Every row comes from one small tree of marks. Brackets hold a mark, then the marks that hang from it, in alphabetical order. Every link used is in the known rows. Which tree was each row made from?
(in the rows, 128 means zero)
Known rows:
(notav livis (zutas (rileg midever))): [ 77 126 116 124 116 146 110  77 177 195  83  73 118 123 143 151 137  44
  84 132 114  94  77 162  89 152 158 119 127 118 138  86  97 101 195  98
 140 113 126]
(zosi (vodapur zutas)): [115 113 104 143 104 131 124  70 155 196  90  60  89 130 124 172 102 117
 139 150 125 120 129 132 115 155 179 122 139  85 129  99  97 117 203  94
 151  93 123]
(livis (deteme (fasov (rileg midever)))): [ 92 133 106 130 125 143 110  66 158 169 126 107 113 122 117 145 139 133
  88 141 115 114 147 147  76 114 188 140 111 102 131  93  92  96 141 121
 160  98 106]
(gifa nomi (zutas (notav livis) (rileg (midever (vodapur zosi))))): [ 86 150 112 113 129 123 134  86 198  75  89  64 113 110 129 160 115 109
 122 125 147 102 119 163 146 188 151 120 125 112 126 102 107 105 168 105
 142 106  99]
(fikisut (deteme fasov livis)): [ 79 149  96 125 104 158 127 110 172 191 130 120  97 115 155 149 121 139
 121 130 122  98 149 154  89 108 165 154 131  94 120 106  93  95 156 118
 152  94 117]
(zosi (vodapur (zutas gifa rileg))): [111 119 105 102 101 123 130  75 162 166  81  38 101 138 160 176 117  93
 147 138 122 102 131 150 118 173 167 130 126  99 117 101 108 115 201  96
 135 101 122]
(fikisut (deteme (fasov (rileg (zutas (notav midever)))) livis)): [ 73 147 107 118 124 151 103  94 166 186 122 136 100 124 150 139 123 110
  97 112 143  93 143 160 100 125 168 161 105 111 119  94 100  88 140 136
 149  94 129]
(nomi (deteme fasov) (gifa midever (zutas notav))): [ 96 133  85 113  92 115 130 104 159  83 165 110 109 139 124 160 124 129
 111 109 151 115 146 142 128 147 192 126 133 112 115  75 112  78 174 111
 139 104  89]
(vodapur zosi (zutas gifa (notav (livis deteme)))): [ 94 116 103 108 139 119  95 108 199 179 102  27 118 123 149 141 138  95
 166  95 173  62 107 151 123 195 135 145 135  67 148  84  96  96 182  90
 147 116  86]
(midever notav (rileg fasov (zutas (gifa nomi))) vodapur): [ 88  86 110 128 113 122 141  79 164 145  23 160 115 126 152 151 113 138
 117  96 132 139 188 183 105 152 164 128 138 119 124 130  91  91 163 149
 150 100 117]
(fikisut (deteme (fasov (rileg (zutas notav))) livis)): [ 78 144 107 111 115 151 109  92 176 187 124 125 102 119 160 137 119 131
 109 116 139  90 148 161 103 126 167 158 111 103 124  92 104  84 137 137
 147  90 123]
(vodapur zosi (zutas (gifa midever (nomi (deteme livis))) notav)): [ 92 140  93  89 125 115 113 117 177 112 112  61 117 132 137 144 123 122
 163 103 171  75 122 151 134 213 126 154 135  59 139  89 105 101 174  84
 153 110  86]
(rileg fasov (midever (vodapur zosi)) (zutas (notav livis))): [ 82  96 123 107 154 107  90  87 158 177  68 193  98 121  96 163  95 127
  87 121 162 122 128 153 113 166 192 106 123  99 132  95  90  92 175 121
 140 124 104]
(tido (rileg fasov (midever vodapur) (zutas notav))): [ 72  92 126 110 128 124 108  72 146 176  56 172 100 136 116 152 119 116
  56 106 133 129 169 151 108 180 203 116 117 125 137 118  98 118 183 132
 134 105 107]
(rileg fasov (midever (notav livis) (vodapur zosi)) (zutas gifa)): [ 82  77 118 116 141  99 110  86 158 172  48 190 103 128 108 164 106 126
 103 108 150 123 132 177 100 159 176 115 130  99 115  95  84  84 172 129
 129 130 119]
(kabol (gifa zutas)): [ 77 128  86 181 100 129 135  92 171 158 111  60  89 152 120 164 120 106
 118 139 125  95 142 149 137 139 172 122 132 129 144  77 118 106 193  89
 130 106 116]
(zosi vodapur): [ 99 131 106 141 104 131 126  72 142 183  95  60  90 115 112 181 100 116
 122 148 117 129 128 132 107 133 186 116 138 110 121  98 105 104 193 100
 156  90 128]
(kabol (gifa (midever (notav livis) vodapur) nomi zutas)): [ 81 123  95 191 103 118 164  89 177  90  79  79  93 127 116 173 116 126
 123 139 134 103 131 166 147 146 145 135 149 105 108  76 102 106 167  91
 144 102 104]
(vodapur (zutas notav (rileg fasov midever))): [ 84 113 120  88 121 135  88  76 151 159  77 116 113 133 155 157 120  94
  88 113 146 106 152 140 123 178 172 116 117  93 150 110 102 108 205 109
 137 115  85]
(kabol (gifa (midever notav) (nomi deteme) (zutas rileg))): [ 77 140  91 155  83 117 153  86 164  64  99  76 100 147 126 166 127 111
 123 139 133  98 142 168 145 160 143 147 139 112 125  74 117  96 165  93
 138 105 107]
(tido (rileg fasov (midever (notav zutas)))): [ 65  90 119 137 104 140 100  72 129 191  57 141 108 125 116 148 142  97
  44 104 113 139 155 148  92 161 182 124 129 124 145 115  95 113 192 128
 138 108 115]
(livis (deteme (fasov (rileg (zutas (notav (midever vodapur))))))): [ 93 132 107 126 141 132 100  67 162 169 113 116 115 132 115 140 130 121
  94 126 139 111 144 151  95 134 189 149 100 114 125  97  92  87 138 131
 159  93 104]
(tido rileg): [ 67 116 113 145 109 153 126  81 149 191  83  59 104 123 138 143 143  95
  91 106 109 110 153 141  94 167 180 132 130 122 147 108  98 123 189 110
 151  90 110]
(rileg (midever notav)): [ 68 115 118 145 111 132 109  54 127 164  76 115 102 119 103 163 104 114
  68 116 130 136 143 149  87 118 181 100 143 106 138  99  94  97 189 121
 158 101 117]
(gifa (midever (rileg fasov)) (nomi deteme) zutas): [ 96 132 105 144 110 130 163  93 174  65  91 163 101 145 109 155 121 132
 109 156 126 127 149 148 117 156 162 143 143 117 127  99 109 120 171 105
 150 105 101]
(kabol gifa): [ 67 132  89 166 101 137 124 101 151 180 108  56  95 135 128 165 123 102
 116 128 121  93 145 148 118 132 169 122 138 118 145  84 110 102 184  85
 145 103 114]
(vodapur zosi zutas): [ 91 112  98 141 130 130  99  96 161 198 102  55  91 139 124 137 129 114
 153 121 141  98 128 133 105 192 167 131 133  59 169  88  87 112 200  86
 154 110  98]
(midever (notav (zutas (gifa (nomi deteme)))) rileg (vodapur zosi)): [ 87 113  85 111 101 117 119  84 172 141  52  68 119 123 151 135 137 122
 147  96 123 132 145 187  99 181 148 144 148  86 142 114  91  85 148 115
 171  97 129]
(fasov (rileg (midever vodapur) (zutas gifa (notav (livis deteme))))): [ 84 115 127 106 137 117 113  46 181 160  80 106 116 123 133 151 114  98
  88 116 139  91 120 176  99 148 177 126 109 114 114  79 103  97 138 124
 145  98 128]
(zosi (vodapur (zutas (gifa nomi)))): [118 122 101 129 103 125 145  89 169 168  89  51 101 133 127 172 107 113
 157 142 128 109 126 144 124 167 160 128 140  96 117 109 107 115 198  92
 142  94 121]
(vodapur zosi (zutas (notav midever))): [ 80 125 102 128 148 124  74  96 148 180  96  60  99 139 116 140 125  85
 128  97 170 100 125 127 122 200 163 130 124  76 167  93  93 106 201  92
 157 112  93]
(vodapur zosi (zutas (gifa nomi) (notav livis (midever rileg)))): [ 89 128 101 111 151 129 106 127 186 146  81  44 122 126 147 140 143  67
 154  79 174  78 118 156 127 210 125 144 132  90 147 102  95 116 181  93
 154 119  99]
(livis (deteme (fasov (rileg (zutas gifa))))): [ 98 126 105 126 130 135 119  77 174 177 123 100 119 142 128 135 140 121
 113 129 127  96 141 158  86 129 178 149 105 119 129  88 101  84 147 128
 144  96 108]
(notav (zutas gifa)): [ 77 130 101 130 112 134 116  91 165 202  96  65 118 156 121 139 129  65
 103 118 120 100  99 154 101 151 163 119 130 135 143  99 119  89 207 100
 130  97 120]

Which tree is each row?
[ 97 135  99  87 112 146 102  98 171 178 120  94 131 122 145 133 124 115
 123  98 140  90 126 159 113 150 175 141 119 117 124  81 107  66 136 117
 150  96 106] : (nomi (deteme (fasov (rileg (zutas gifa (notav livis))))))
[107 153  88 132 107 135 165  84 183  59 120 133 107 124 118 153 111 177
 126 158 117 118 139 156 127 161 164 156 121  88  93  89  96 107 131 101
 157  89 103] : (gifa (midever vodapur) (nomi (deteme (fasov rileg) livis)) zutas)
[ 82 120 121 119 150 122 120 119 173 162  68 167 124 131 111 158 105  85
 106  95 169  97 122 161 135 167 154 127 117 149 109 115 104  84 180 124
 127 111 101] : (rileg fasov (zutas (gifa nomi) (notav livis (midever vodapur))))
[ 97 167  79 123  93 160 140 122 169 142 139 108 128 107 122 147 110 158
 142 129 123 108 144 149 111 146 151 149 136 101 126 119  93  87 148 105
 167  88 105] : (gifa (nomi (deteme fasov livis)))
[ 71 120 105 142 137 141 117  88 134 164  56 144  99 122 130 167 127  91
  79 118 115 139 164 145  82 138 187 127 122 126 126 122  81 126 178 107
 168 109 121] : (notav (midever (rileg fasov) vodapur))
[ 66 112 114  94 119 121  96  69 128 133  61 126 102 108 143 171 126 124
  87 119 116 135 161 158  96 161 181 119 119  90 132 106  88  94 171 117
 148 119 106] : (zutas (rileg fasov (midever notav (vodapur zosi))))
[ 81 108 107 129 122 108 109  64 171 169  71  94 109 114 110 157 126 110
 108 121 132 118 102 175  84 143 163 127 144  80 121  91  80  93 162 107
 156 113 125] : (rileg (midever (notav (livis deteme) (zutas gifa)) (vodapur zosi)))
[ 77 121 120 121 147 119 117  89 174 177  72 106 117 143 125 152 104  63
 106  90 169  85 110 163 120 159 165 120 121 144 115  97 106  87 188 120
 136 104 115] : (rileg (zutas gifa (notav livis (midever vodapur))))
[ 87 108 123  94 123 142  91  85 168 168  72 107 119 115 166 160 123  85
  95 109 149  93 132 145 123 175 159 121 122  89 140 101  93 108 198 105
 139 118  86] : (vodapur (zutas (notav livis) (rileg fasov midever)))
[ 90 127 113 105 121 130 147  93 171 112  80  67 114 153 161 151 137  82
 134 123 130  81 131 159 114 191 141 139 125  95 128 101 107 121 201  92
 132 108  92] : (vodapur (zutas (gifa midever nomi) rileg))
[ 98 132  91  75 130 118 122 120 168 101 107  61 112 154 154 138 153 108
 172 116 140  82 132 159 115 221 145 156 120  65 140  89 101 104 171  83
 140 121  86] : (vodapur zosi (zutas (gifa midever (nomi (deteme fasov))) rileg))
[102 165  85 106  93 142 152  97 188  78 133 122 122 134 134 154 114 144
 125 147 121 109 146 164 125 165 158 144 118 115 120 112 103  99 155 111
 139 105 113] : (gifa (nomi (deteme fasov livis)) (zutas (rileg midever)))
[ 81 122 116 130 125 114 148  47 162  81  74  93  86 151 137 168 119 111
  96 156 115 115 133 151 115 163 187 124 117 107 110  78 106 121 193 100
 139 103  98] : (gifa (midever vodapur) (zutas rileg))
[ 74 156 111  99 121 133 125 111 168 123  98  49 134 119 132 153 111  98
 121  86 154  90 134 154 138 157 142 117 134 139 126 117 128  82 181 111
 142  85  89] : (zutas (gifa nomi) notav)
[ 90 126 109 121 139 121 141  90 164  81  64  93  98 123 131 151 127 133
 130 128 140 119 152 150 113 193 154 134 141  68 139 105  91 131 167  96
 176 100  88] : (gifa (midever rileg (vodapur zosi (zutas notav))) nomi)
[ 76 127  98 132 142 125 102  84 144 164  78  77  93 139 128 155 132  80
 122 118 129 111 130 145  98 187 178 137 114  84 138 103  77 122 186  87
 159 112 116] : (notav (midever (vodapur zosi (zutas rileg))))
[ 83 148 121 150 131 123 148  78 168  63  98 100 102 141  89 156 103 114
  93 137 156 113 123 136 147 160 158 119 133 128 125  90 124 106 194 109
 143  89  81] : (gifa midever nomi (zutas notav))
[ 66 111 119  97 109 129 106  60 129 136  55 137 107 109 147 174 119 120
  75 122 111 137 164 160  96 145 183 114 120 103 123 114  90  96 176 121
 145 112 106] : (zutas (rileg fasov (midever notav vodapur)))
[ 75 104 127 113 129 123 124  73 180 171  76 107 117 141 130 145 136  74
  78  97 147  87 134 168  98 168 170 132 124 134 129  99 104 116 177 128
 133 108 116] : (tido (rileg midever (zutas gifa (notav (livis deteme)))))
[ 74 134  92 157 109 128 164 103 157  95  80  87  92 130 131 172 130 120
 116 143 114 108 161 163 114 146 157 134 144 106 128  92 104 128 161  85
 162 102 108] : (kabol (gifa (midever rileg vodapur) nomi))
[ 94 135 103 137 122 149 109  74 164 178 128  85 116 118 127 139 142 134
 104 136 117 108 145 145  83 119 182 150 112 104 133  91  93  89 142 120
 161  92 100] : (livis (deteme (fasov rileg)))
[ 87 112 102 112 133 111 117  78 158 159  81  97  93 139 117 159 116 125
 120 128 124 115 135 155  91 168 186 112 134  69 133 100  88 125 183  87
 149 114 113] : (rileg (midever (vodapur zosi (zutas gifa))))
[114 115 111 129 108 134 112  76 168 195  85  47 101 109 136 172  99 105
 136 132 147 108 117 132 132 158 167 121 142  87 123  94  99 108 198  98
 155  92 111] : (zosi (vodapur (zutas (notav livis))))
[ 77 114 127 139 132 133 110  44 144 181  89 124  97 141 108 144 111  95
  69 133 121 113 131 156  84 144 196 111 107 121 146  74 105 106 165 123
 144  98 138] : (fasov (rileg midever zutas))
[ 89 142  73 113  80 134 139 118 151 112 174 124 114 110 148 168 126 145
 120 116 129 106 152 151  92 132 174 148 133  88 104  80  89  87 158 104
 157 107 105] : (nomi (deteme fasov livis) (gifa midever))
[ 85 148  90 178 103 128 144 108 206 123 119  49 111 125 118 161 121 109
 134 133 151  76 127 157 157 145 138 140 140 127 131  87 116  97 167  93
 138 101 101] : (kabol (gifa nomi (zutas (notav (livis deteme)))))
[ 80 118 125  87 137 121 127  90 186 112  63 100 127 103 165 170 133 100
 100 104 150  87 134 166 108 138 146 142 137 113  95  96 103 102 158 109
 156 109  83] : (zutas (gifa (midever (rileg fasov) vodapur)) (notav (livis deteme)))
[ 90 130  98 118 127 156 110  80 150 176 122 150 114 120 139 146 114 144
  76 127 122 112 155 157  89 136 184 135  94 112 125  88  92  94 146 138
 151 104 126] : (deteme (fasov (rileg midever zutas)) livis)
[ 80 113 106 141 158 127 126 102 176 175  56 101 103 126 140 155 136  59
 123 102 141  98 116 172  82 164 163 137 125 117 121  93  74 123 167 105
 162 122 137] : (notav livis (midever (rileg (zutas gifa)) (vodapur zosi)))
[ 82 125 104  69 134 117  86 100 171 144  89  14 116 141 174 142 140  83
 155  87 159  73 133 154 132 220 146 136 115  80 158  92 112  96 195  95
 136 117  86] : (vodapur zosi (zutas gifa notav rileg))
[ 78  98 120 148 113 133  97  72 151 198  73 173 114 108  99 163 122 105
  60 128 132 132 115 154  86 115 166 124 141 104 129 101  84  86 182 123
 145 119 112] : (rileg fasov (midever (notav (livis deteme) zutas)))
[ 77 106 106 150 119 130 108  79 161 181  61  51 104  78 135 157 117 139
 141  99 135 118 124 161 104 154 159 128 148  65 124  90  69  82 158 108
 174  97 107] : (midever (notav livis) (vodapur zosi))
[ 79 127 125 104 133 137 116  95 178 167 103 115  99 132 153 138 136  96
 107 109 143  84 122 164 104 128 170 147 119 111 112  74 111  85 142 127
 135  98 111] : (fikisut (deteme (fasov (rileg (zutas (gifa midever) (notav livis))))))
[ 87  97 107 130  98 132 115  50 156 166  47  66 108 117 167 152 114 130
 129 108 125 122 157 162 112 168 168 128 134  65 129 112  77  96 182 117
 158  91 102] : (midever notav (vodapur (zutas rileg)))
[ 69  85 113 131 116 133 100  81 147 190  49 126 105 104 126 151 149 112
  74  99 113 135 142 157  94 180 178 131 132  95 135 108  77 114 172 117
 147 114 115] : (tido (rileg fasov (midever (notav livis zutas) (vodapur zosi))))
[ 68 100 120 135 113 133  98  74 117 171  68 177 104 112  98 170 106 129
  56 118 129 148 157 142  92 118 184 104 136 110 135 107  92  91 188 125
 147 112 106] : (rileg fasov (midever notav))
[ 64 136  98 162  97 125 139  93 143 107  85  70 103 139 123 162 134  86
 101 130 128 103 129 164 128 155 139 137 136 116 135  79 115  95 179  95
 142 104 107] : (kabol (gifa (midever (notav (zutas rileg))) nomi))
[ 92 134  95 125 124 163 112  89 155 187 125 122 117 116 150 138 117 144
  97 120 125 104 154 153  98 143 175 143  93 112 127  87  93  86 148 137
 153  96 119] : (deteme (fasov (rileg zutas)) livis)
[ 89 139  91 107 119 161 113  80 148 160 117 121 116  94 152 156 118 163
  81 125 105 121 162 155  89 130 184 135 100  95 111  98  84 102 134 122
 165  99 118] : (deteme (fasov (rileg (midever vodapur))) livis)
[ 71 108 124 125 136 138 122 116 167 173  65 132 123 132 129 144 140  67
  86  78 152  95 140 158 124 193 156 140 116 156 127 116 105 107 185 128
 125 108 105] : (tido (rileg fasov (zutas (gifa nomi) (notav livis midever))))
[ 76 136 113 119 117 148 113  84 156 182 114 119  90 128 136 143 136 119
  95 129 112 112 144 154  81 111 192 137 122 100 129  93 102 101 142 120
 148  95 124] : (fikisut (deteme (fasov (rileg midever))))
[ 85 106 113  99 109 128 119  68 160 150  67  73 116 149 169 154 130  81
 115 104 132  96 144 167 103 172 157 122 126  93 134 104 100 108 202 109
 130 113 108] : (vodapur (zutas gifa (rileg (midever notav))))
